What can hang from each mark:
A: C D Y
U: A H
C: A H
D: A H
X: C U Y
H: C Y
Y: A H X

Every row comes from one small tree of marks. The marks that hang from a mark follow it in brackets, in alphabetical order. Every link used is in the known rows. Which tree was each row made from?
Known rows:
H[C[A[D]] Y[X[U]]]: [-20  -9  -6   3  -2 -10  -6 -13  -6 -26  10   2  -5  -7   3  16   4   1
  13  36 -19   2   3  -6  -1]
C[H]: [ 0  1  1  7 -1 -2  2  3  4  4  4  0 -3 -4  9  2  4  4  2 37  1  3 -4 -1
  0]
A[Y[H X[C]]]: [  0 -21   8 -14  14  -7  -7   8 -10 -43   0  -1  22   7  13   6  -5  -9
  11  10 -16  -4  -2   1   5]
X[C[H[Y]] U[A[D]]]: [-26  -7  -4   9  -4  -4  -3  -6 -30  -7  13   3   6 -19   9   3  -5  -4
  11  53 -20  19  -5  -3  -1]
X[Y[A H]]: [  9 -16   8  10 -14  -6   2  26  28 -29   0   1  -8   3   0 -13   1   1
   4   4  -7 -12   7  -6  -9]
H[C[A]]: [  3   1  -4  -4  -2  -4   0   5  23 -16   4   2  -6   1  -2   3   6 -10
   2  16   6   5   0 -12   2]
D[A[C Y] H]: [  3 -10  12  -8   0 -12   5  17  10  10 -12  -1   1   7  15 -21 -26   6
   3  19  16   2  -7 -16  -8]
H[Y[A]]: [  0 -15   0  -3 -13  -6  -1  14 -16  -9  -5  -1  -4   7  10  -6  -5   0
   2  33  -2  -4   2  -5  -7]
X[U Y[A[C D[H]]]]: [-16  -6   9  15 -20 -10   1  14  27  10   0   3 -19 -10   7 -16 -10  14
  11  -9   3  -2   4 -13 -13]
D[A[C Y[X[U]]] H]: [ -9 -16  16   3   8 -13  -1  -4   6  18  -5   1  10  -5  10  -9 -23  12
   6   3   1   1  -6  -7  -6]
C[A[D] H[Y[X]]]: [ -6  -8  -4   2  -7  -9   2  -4 -22 -25  12   1 -10  -6  19  18  10  19
  14  87 -28   5  -4  -2  -1]
Y[H[C[A[D]]] X[U]]: [-16   0   1   3   7 -12  -5   7  28 -26  13   5   2  -5   0  10   7  -4
  13  12 -19  -6   3  -6  -4]
A[Y]: [ -4  -9   2  -4  -4  -4  -3   4 -12  -5  -6  -3   5   3   6  -3  -9   3
   5  21  -1  -1  -2  -1  -2]
H[Y]: [ -3 -12  -3   0  -4  -3  -3  -2 -16 -15  -3  -2  -3   3   8   1  -3   2
   1  30  -3   1   1  -1  -1]
C[H[Y[A[D] X[U]]]]: [-21 -11   2  10  -9 -12  -1   1 -24   1   8   3  -4  -8  17   9   0  14
  14  60 -23  -5   0   0 -10]
D[A H]: [  7   1   9  -2   5  -3  16   8   9  19  -3   3   4   4   8 -17 -14   4
  -6   6   5  -6  -8  -6  -7]
X[C[A] U Y]: [ -6  -8   0  18  -5   5   8 -13   8 -22  13   2   3 -24 -18   5   9   4
   6   4 -14   7  -4  -4   6]
Y[A[D] X]: [ -4  -1   2  -8  -6  -7   0   7 -13  -4   5   2  -2   6   9   4   1   6
  10  -1 -18  -8   5   0  -6]
C[A H[Y]]: [  1  -9  -4   7 -10  -6   4   4  -9 -15   5   0  -8  -7  14   7   7  11
   4  91  -9   8  -7  -7  -1]
X[U Y[A]]: [ -7 -11   6  22 -16  -1   3   0  13   3   4   2  -7 -13 -11  -8   0   7
   5  -8  -6  -5   4  -1  -8]
X[U[H]]: [-16  -3   3  13   3   0  -3 -12  -4   0   6   0   0 -18 -11  -4  -6  -4
  -3 -10  -8  18   0   2  -1]

Write each row's tree:
[-16 -14   8  10  -4  -8 -13   9   3   2   1   1  17 -11   0 -12 -16  -4
   6  15 -17   5   0   0  -9]	X[U[A[Y[H]]]]
[-13  -3   3 -13  -4 -11  -1  16   8  -6  -8   0  -6  13  26 -10 -16  -6
   8  21   9  -5  -3 -13  -7]	A[D[H[C]] Y]
[  4 -16  10  -7   3 -15   0  31  19 -21  -9  -2   6   9   3 -17 -21   0
   8  23  10  -2  -1 -15  -9]	D[A[C Y[H]]]
[  5  -2   0  -4   2  -9  -1  23  39 -32   3   3  -2   5   2  -2   5 -13
   3  21   2  -2   1 -13  -3]	Y[H[C[A]]]
[-12  -4   6  -7 -13  -8  -3   8 -15  14  -3   1   3  -1  22 -15 -21   4
   6  23 -14   8  -4  -5  -8]	U[A[D[H] Y]]
[ -9   5   4  -7  -4  -9  -1  14  14   9  -4   1 -12   3  19  -8 -10   6
   7   0  10   3  -1 -11  -5]	A[C D[H]]
[-27 -12  -3   3  -3  -2  -7 -13 -40 -27  12   1   5 -21  -3  -4 -14 -15
   4  11 -26  34   1  -2   1]	X[C U[A[D] H[Y]]]
[-11 -11   4  -8 -10 -15 -17  27   7 -21  -2  -1   1   2  11 -13 -18  -4
  15  19  -8  12   5 -12  -8]	U[A[C D Y[H]]]
[ -2 -15   6  -3  -6  -8 -11  17   1 -14  -2   0  13   0   8 -13 -15  -7
   4  21 -14   6   1  -3  -6]	U[A[Y[H]]]
[  5 -15   8  -6   6  -6   4  -5 -17  -8  -2  -1  13   5   2  -1 -13   7
   5  16 -12  -4  -3   0  -3]	D[A[Y[X]]]
[ -7  -2  -2  -5 -12  -8   9  10 -12  -6   0   1 -10   0  22  -3  -4  14
   6  61 -13  -2  -7  -9  -7]	C[A[D[H[Y]]]]
[-24  -8  -2   4  -8  -8   6  15 -25  -7   6   2   2  -8  14   0  -3   0
  14  62 -10   0  -6  -7  -7]	X[C[H[Y[A[D]]]] U]
[-18 -11   5   9  -1  -2  -6  -6 -18   7   7   1  20 -20   5  -2 -10  -7
   8  38 -12  19  -9  -2   2]	X[C[H] U[A[Y]]]
[ -8   1   3  -8 -13  -9   8  16  -7   4  -2   1  -2   0  21  -7 -10  14
  11  53 -12  -3 -10 -10  -7]	C[A[D[H] Y]]
[ -5 -15   4  -1  -9  -3 -12  -6 -21 -14   1  -2   4 -10   1 -12 -18  -9
  -1  10 -16  31   3  -3  -1]	U[A[Y] H]
[  4 -10   4 -13   5  -2   1   2 -14 -16   5   2  14   4   5   7   3 -10
   5 -14 -11  -1   1   0   4]	Y[A X[C]]
[  6 -19   7  -8  11 -11   3  -5   5 -18  -3   2  -1  14  20  -5 -13  -6
  -4  18   3  -4   0  -9  -3]	D[A H[C Y[X]]]
[-18 -17   0   5   6   0  -3 -14 -29 -31   5  -2   7 -15  -3   1  -8 -14
   0  11 -10  22  -1  -1   4]	X[C U[H[Y]]]
[-12  -7  -4   1  -9 -12  -6  12  -8 -18   1  -2 -20   0  20   3  -3  10
  14  64   5  10   0 -12  -4]	A[C[H[Y]] D]
[  2 -23   8  -9  -7 -15  -9   9  -2  -6  -7   0  -6  10  29  -4 -10   5
   3  16   2   1   4  -9  -5]	D[H[Y[A[C] X]]]
[ -2 -16   4  -6  -2 -11 -16  20  20 -27  -3   0   7   7   9 -13 -15 -22
   4  12  -1   7   5 -10  -5]	U[A[Y[H[C]]]]
[ -6   1   1 -11  -6 -15  -1  42  29 -25  -1   3  -7  17  11 -12  -4 -17
  10   7   4 -13   7 -15 -13]	Y[A[D] H[C]]
